Known rows, with every step that occurs:
U W J Q C: [-2.23,-0.43,-1.76,1.72,2.96,2.01,-0.38,-0.20,-1.45,1.97,-2.02,0.56,1.79,1.17,1.13,-2.08,1.90]
C W J Q Z: [-1.20,-0.45,-0.97,-1.23,2.60,2.33,-0.50,-0.68,-0.70,1.76,-1.35,0.06,1.53,0.67,1.02,1.02,1.80]
J W U Q Z: [-0.48,0.17,-1.60,1.86,1.56,2.02,1.06,-0.10,-1.50,1.35,-1.33,-0.01,2.18,-0.43,1.89,1.77,2.94]
W U Q: [1.68,0.19,-2.09,2.34,2.80,2.22,0.17,0.46,-0.76,-0.37,-1.00,0.58,2.19,-0.43,1.68,1.64,2.50]
U Q: [0.96,-0.29,-2.07,1.87,2.07,2.40,1.37,0.18,-0.51,0.16,-0.04,0.50,2.06,-0.22,1.44,0.30,2.64]
J Q Z: [-1.09,0.09,-1.47,-2.03,-0.16,1.73,0.81,-1.02,-0.42,1.00,-0.39,0.23,1.88,-0.18,1.24,0.79,2.51]
J W Z: [-1.11,-0.53,-1.93,1.92,-0.48,2.48,0.06,-1.21,-1.18,1.44,0.92,0.36,1.89,-0.12,0.54,1.12,3.26]
Z Q C: [0.82,0.25,-2.42,1.18,-2.44,1.98,1.00,0.58,0.35,0.39,0.12,0.73,1.77,0.23,1.29,0.26,2.91]
C W Z Q J: [0.48,-0.33,-1.97,-0.32,0.91,2.68,-0.76,-0.35,0.12,0.78,-0.22,0.48,1.50,-0.10,0.75,3.01,1.53]
U W J Q: [-0.98,-0.85,-1.34,2.07,4.59,2.05,0.08,-0.78,-1.18,2.09,-1.28,0.41,1.96,0.60,0.75,-1.69,2.31]
U Q C W Z: [-0.36,0.19,-2.52,1.72,0.71,3.42,-0.75,1.20,-1.46,-0.43,-0.27,0.73,1.60,0.61,1.38,2.12,2.12]
C W U: [0.14,0.33,-1.54,2.29,2.45,2.76,0.25,-0.75,-0.57,0.71,-0.50,0.15,1.89,-0.07,0.79,2.93,2.43]
Q J W U: [-1.94,-0.26,-1.67,0.82,2.75,1.63,0.12,-1.71,-0.74,2.86,-1.86,-0.11,2.07,-0.28,1.20,1.14,2.07]
Q C: [-0.97,0.29,-2.20,0.80,-1.19,2.17,0.93,-0.52,-0.54,0.22,-0.25,0.44,1.78,0.28,1.28,0.17,2.08]
Z Q: [1.80,-0.19,-1.99,1.46,-0.85,2.02,1.47,-0.10,0.69,0.55,0.76,0.60,1.94,-0.28,0.91,0.70,3.25]
Z Q J W: [-0.70,-0.75,-1.94,0.69,0.92,1.65,1.29,-1.00,0.47,3.59,-0.58,0.08,1.93,-0.13,0.95,0.03,2.99]
W Z: [0.32,-0.16,-1.92,0.94,-0.66,2.47,-0.47,-0.97,-0.91,-0.88,0.78,0.63,1.83,-0.37,0.74,1.83,2.04]

Rows:
[1.09,0.26,-2.63,0.89,-3.53,2.29,-0.77,0.82,-0.19,-0.81,0.48,1.03,1.63,0.16,1.15,1.48,2.44]  W Z Q C
[-2.00,0.16,-2.20,-0.51,1.08,2.61,-0.05,0.04,-0.40,2.58,-0.64,0.42,1.60,1.04,0.89,0.51,3.20]  J Q C W
[-0.38,-0.10,-2.59,1.90,-3.33,2.31,-0.42,0.48,-0.57,1.64,0.63,0.76,1.71,0.38,0.97,0.79,3.74]  J W Z Q C
[-2.49,-0.72,-1.73,0.42,2.08,1.86,1.37,-2.10,-0.44,3.42,-0.85,-0.21,1.95,-0.10,0.91,-0.09,2.24]  Q J W
[-1.12,-0.39,-2.06,-0.61,1.10,1.76,-1.36,0.08,-0.61,1.55,-1.71,0.72,1.64,1.09,1.32,-1.14,2.13]  W J Q C
[-1.68,0.18,-2.36,-0.70,-0.10,2.89,-1.73,0.29,-1.05,1.28,-0.30,0.77,1.50,0.94,0.78,1.79,2.73]  J Q C W Z
[0.27,0.08,-1.63,0.40,0.62,2.19,1.75,-0.11,-0.94,-0.69,-0.32,0.22,1.97,-0.47,1.84,1.14,1.89]  U Q Z
[-1.27,-0.84,-2.22,0.56,2.61,2.35,-0.53,-0.57,-1.40,1.92,-0.99,0.32,1.93,-0.19,1.37,0.88,1.99]  U Q J W Z
[-0.10,-0.29,-1.92,1.22,1.62,1.48,0.22,-0.70,0.20,3.20,-1.50,0.17,2.05,-0.32,1.19,1.28,2.84]  Z Q J W U
[-0.78,-0.42,-1.13,-1.67,1.33,1.61,-0.45,-0.86,-0.69,0.95,-1.48,0.31,1.70,0.27,1.30,0.05,1.67]  W J Q Z
[0.96,0.53,-1.61,0.86,1.20,2.01,0.65,0.22,-1.19,-1.21,-1.41,0.26,2.11,-0.67,2.07,2.49,1.71]  W U Q Z
[0.43,-0.02,-2.05,0.40,4.35,1.83,-0.32,-0.18,-0.71,0.23,-2.31,0.35,2.09,-0.51,1.91,1.64,1.09]  W U Q J
[0.37,0.54,-1.48,1.51,2.58,2.76,0.71,0.32,-1.26,-0.25,-1.32,0.07,1.92,-0.28,1.77,3.47,1.85]  C W U Q Z
[-0.20,0.00,-1.84,0.94,5.60,2.58,-0.26,-0.03,-0.78,1.09,-2.23,0.12,1.93,-0.08,1.64,2.66,1.23]  C W U Q J
[1.14,-0.18,-1.88,3.53,-0.04,2.55,0.70,-0.14,-0.85,-0.17,0.83,0.75,1.95,-0.31,0.64,0.96,2.68]  U W Z Q
[-0.78,-0.03,-1.77,2.66,1.27,1.98,0.73,-1.22,-0.79,2.35,-0.47,0.08,2.13,-0.15,0.88,1.17,3.46]  J W U
